Every row comes from one small tree of marks. The marks that hang from a mark follow it in brackets, in the order of their numbers. Every link used is in the known rows. Which tree was each row made from?
Known rows
j_336(j_652(j_596 j_934(j_98 j_407))): |  15 | -22 |  -4 |  -9 | -15 | -21 | -11 |   9 |   5 | -16 |  -8 | -26 |  18 | -15 |   0 |   3 |  -3 |  15 |  17 |   2 |
j_778(j_336(j_863)): |  33 |  13 |  13 |  -4 |   8 |  13 |   0 |  -3 | -18 | -22 |  -6 |  13 | -16 |  -1 | -12 |   3 |   1 |   1 |  -1 |   0 |
j_98(j_336(j_863) j_934): |   3 |  10 |  22 |   7 |   2 |  -8 |   3 |  17 | -12 |  -2 |  -8 |  12 | -17 |  -7 | -25 |  -5 |  -4 |   3 | -25 |  17 |
j_863(j_336(j_652(j_934))): |  19 | -29 |  -5 |   1 |  -5 |   4 |   6 |   4 |  13 |  -5 |  -8 |  38 | -15 |   9 |  15 |   5 | -10 |   3 |   6 | -14 |
j_596(j_652(j_934(j_98))): |  16 |   1 |  -4 |  13 |  -2 |  -8 |  -4 |  13 |   9 |  17 |   0 |  22 | -13 |  10 | -14 |  -3 | -16 |  17 |   1 | -10 |
j_596(j_652(j_934(j_407))): |  32 | -13 |  17 |   2 |  10 | -14 |   2 |  -6 |   8 |   3 |  -8 |  29 |  -5 |  -1 |   3 |   5 | -19 |   6 |  10 | -39 |
j_407(j_934): |  43 | -10 |  14 |  17 |   2 |   7 |  -3 |   3 |  -2 |   4 |   2 |  31 |   3 |   6 |  -5 |  -6 | -17 |  -8 |  14 | -19 |
j_778(j_336(j_652(j_596 j_934(j_407)) j_863)): |  35 | -33 |   9 | -34 |  -6 |  -4 |   3 |   3 | -20 | -46 | -29 | -45 |  13 | -23 |  27 |   9 |  -1 |   6 |  18 |  -6 |
j_98(j_934(j_652)): |  19 |  10 |   9 |  27 |  -8 |   0 |  -1 |  -7 |  -2 |   4 |   6 |  45 | -16 | -11 | -38 | -19 | -10 |  10 |   2 |  -7 |
j_407(j_934(j_98 j_652(j_336(j_863) j_596))): |  27 | -15 | -29 | -19 | -19 |  13 |  -5 |  11 | -23 | -26 |  -9 | -46 |  17 | -22 |  10 |   1 |   4 |   5 |  23 |  20 |
j_143(j_934): |  29 |  -7 |  22 |  17 |   8 |   1 |  10 |   3 |  -2 |  -5 |   1 |  52 |  -8 |  14 |  -6 | -11 | -11 |  -2 |  -5 | -25 |
j_596(j_652(j_336(j_863) j_934(j_98 j_407))): |   8 |  -5 |  -5 | -20 |   6 | -19 |  -5 |   9 | -15 | -13 | -13 | -24 |   3 |  -6 |   4 |  12 |   0 |   9 |   5 |  -7 |
j_778(j_336): |  38 |  18 |  10 |  13 |   9 |  13 |  -7 |  -6 |  -5 | -15 |  -4 |  26 | -12 |  13 | -24 |  -5 |  -2 |   4 |   5 | -17 |
j_934(j_98(j_336) j_407 j_652): |  -1 |  25 |  14 |  12 |  -7 |   1 | -22 | -12 | -11 |  -5 |  -7 |   2 | -18 | -20 | -50 |   2 |   1 |  24 |   1 |  -5 |
j_407(j_934(j_652)): |  44 | -13 |   8 |  20 |  -6 |  18 |  -1 |  -9 |  -8 |   2 |   1 |  34 |  -6 | -10 |  -7 | -11 | -18 |   2 |  23 | -21 |
j_98(j_336(j_863) j_934(j_652)): |   4 |   8 |  15 |   9 |  -8 |   4 |   5 |   5 | -19 |  -4 | -10 |  16 | -24 | -25 | -25 | -10 |  -4 |  14 | -15 |  14 |
j_143(j_934(j_98 j_407 j_652(j_336 j_596))): |  12 | -10 | -11 | -14 |  -7 |  -3 |  -7 |  -3 | -16 | -35 | -14 | -27 |  18 | -12 | -16 |  -2 |   9 |  14 |  15 | -19 |
j_652(j_336 j_596): |  46 |   2 | -24 |  -2 |   3 |  -2 |   3 |   3 |  15 | -23 |   3 |  -1 |  23 |   6 |  13 |  -2 |   6 |  -7 |   8 |  -3 |
j_336(j_652(j_596 j_934) j_863): |  41 | -37 |  -8 | -14 | -12 |  -7 |  19 |  14 |   3 | -22 |  -8 |  -9 |  10 | -19 |  45 |   2 |  -9 |   1 |  11 |  18 |
j_863(j_336(j_652)): |  16 |   0 | -13 |  10 | -14 |  15 |   1 |  -5 |  10 |  -6 |   2 |  56 | -20 |   2 |   7 |  11 |   0 |   2 |   8 |  -3 |
j_336(j_652(j_596 j_934(j_98 j_407)) j_863): |  13 | -24 |  -2 | -23 | -16 | -21 |  -5 |  13 |  -8 | -25 | -12 | -40 |  15 | -30 |  13 |  12 |   1 |  10 |  11 |  21 |

Write each row's tree
|  25 | -38 | -20 | -15 | -12 |   4 |   7 |   9 |  22 | -18 | -10 |  10 |  -1 |   2 |  33 |  12 |  -6 |   2 |  10 |  -6 | | j_863(j_336(j_652(j_596 j_934)))
|  16 | -17 |  -9 | -34 |   5 | -25 | -10 |  13 |  -7 | -32 | -12 | -65 |  25 | -10 |   5 |  11 |   6 |  -1 |   3 |   9 | | j_652(j_336(j_863) j_596 j_934(j_98 j_407))
|   1 |  -1 |  27 |   3 |  10 | -21 | -19 |  11 |  -2 |  -1 | -14 | -20 |  -9 |   5 | -40 |   2 |  -7 |  13 | -11 | -11 | | j_652(j_934(j_98(j_336) j_407))
|  39 |   0 |   0 |  -3 |  -9 |   3 |  -5 | -22 |   5 | -21 |  -1 |  10 |   4 | -26 |  -8 |   6 |  -3 |   5 |  19 | -15 | | j_934(j_407 j_652(j_596))
|  28 | -32 |  10 | -12 |  -5 | -14 |   5 |   8 |   6 | -23 | -24 | -28 |  14 | -17 |  20 |   2 |  -9 |  10 |   6 | -12 | | j_98(j_336(j_652(j_596 j_934(j_407))))
|  15 |   1 |  -2 |   8 | -15 |   3 |   4 |   7 |   1 |  -9 | -11 |   0 |  -6 | -17 | -21 | -10 |  -4 |  16 |  -6 |   4 | | j_98(j_336 j_934(j_652(j_596)))
|  16 |  -8 |   2 |   8 |  -6 |   1 | -10 |  11 | -12 | -14 | -14 | -12 |  -9 |   8 | -18 | -13 |  -5 |  23 |  11 |  -2 | | j_778(j_336(j_652(j_934(j_98))))
|  10 |  20 |  -6 |  -8 |  -4 |  -2 | -15 | -13 | -24 | -24 |  -1 | -11 |  -2 | -27 | -22 |   6 |  12 |  10 |  10 |   8 | | j_934(j_98 j_407 j_652(j_336(j_863)))
|  37 | -19 | -11 | -12 |  11 |  -5 |  19 |  10 |  -2 | -11 |  -9 |   7 |  -2 |   2 |  35 |   1 |  -9 |  -1 |   2 |  -9 | | j_596(j_652(j_336(j_863) j_934))
|  -4 |  -1 |  17 | -15 |   3 | -16 |  -6 |  15 | -17 |   0 | -21 | -22 | -17 | -15 |  -9 |  16 |  -7 |  19 | -10 |  -3 | | j_596(j_652(j_934(j_98(j_336(j_863)) j_407)))
|  -1 |   8 |  30 |  -2 |  -4 |  -7 |  -3 |  -4 | -26 | -12 | -15 |   1 | -18 | -31 | -35 |  -1 |  -2 |  12 | -10 |   3 | | j_98(j_336(j_863) j_934(j_407 j_652))
|  26 | -11 |  29 |   9 |   4 |   3 |   3 | -20 | -17 | -15 |  -7 |  40 | -11 | -13 | -18 |  -6 |  -9 |   8 |  11 | -41 | | j_143(j_934(j_407 j_652))
|  20 | -39 |  -8 | -25 |  -9 |  -5 |   0 |   0 |  14 | -26 | -16 |  -5 |   6 |  -8 |  22 |  21 |  -4 |   1 |  16 | -19 | | j_863(j_336(j_652(j_596 j_934(j_407))))
|  44 |  -6 | -27 | -15 |  -8 |  10 |  10 |  -6 |  -1 | -34 |  -1 | -10 |  11 | -24 |  26 |   1 |   7 |   1 |  14 |  12 | | j_934(j_652(j_336(j_863) j_596))
|  -4 |   7 |  20 |  16 |   3 |   0 |  -5 |  19 | -12 |   1 | -11 |  12 | -18 |  14 | -33 |  -8 |  -2 |  15 | -19 |  -8 | | j_143(j_934(j_98(j_336)))
|  -2 |   1 |  15 |   0 |   4 | -15 | -11 |  11 |  -1 |   8 | -18 | -10 | -13 |   0 | -24 |   8 | -11 |  23 |  -6 | -20 | | j_596(j_652(j_934(j_98(j_336) j_407)))
|  -1 |   7 |  -2 | -19 | -23 |  -7 | -10 |  11 | -17 | -26 | -16 | -41 |   7 | -37 |   2 |  17 |  12 |  17 |   1 |  35 | | j_934(j_98(j_336(j_652(j_596) j_863)) j_407)
|   9 |  12 | -12 | -10 | -20 |  12 |  -4 |   9 | -11 | -16 |  -8 | -25 | -12 | -29 | -11 |   8 |   8 |  20 |  -7 |  32 | | j_934(j_98(j_336(j_863)) j_652(j_596))
|  18 |  12 | -23 |  -9 | -12 |  -2 | -18 | -12 |  -1 | -30 |  -2 | -28 |  18 | -21 | -19 |   4 |  12 |  13 |  20 |  -2 | | j_934(j_98 j_407 j_652(j_336 j_596))
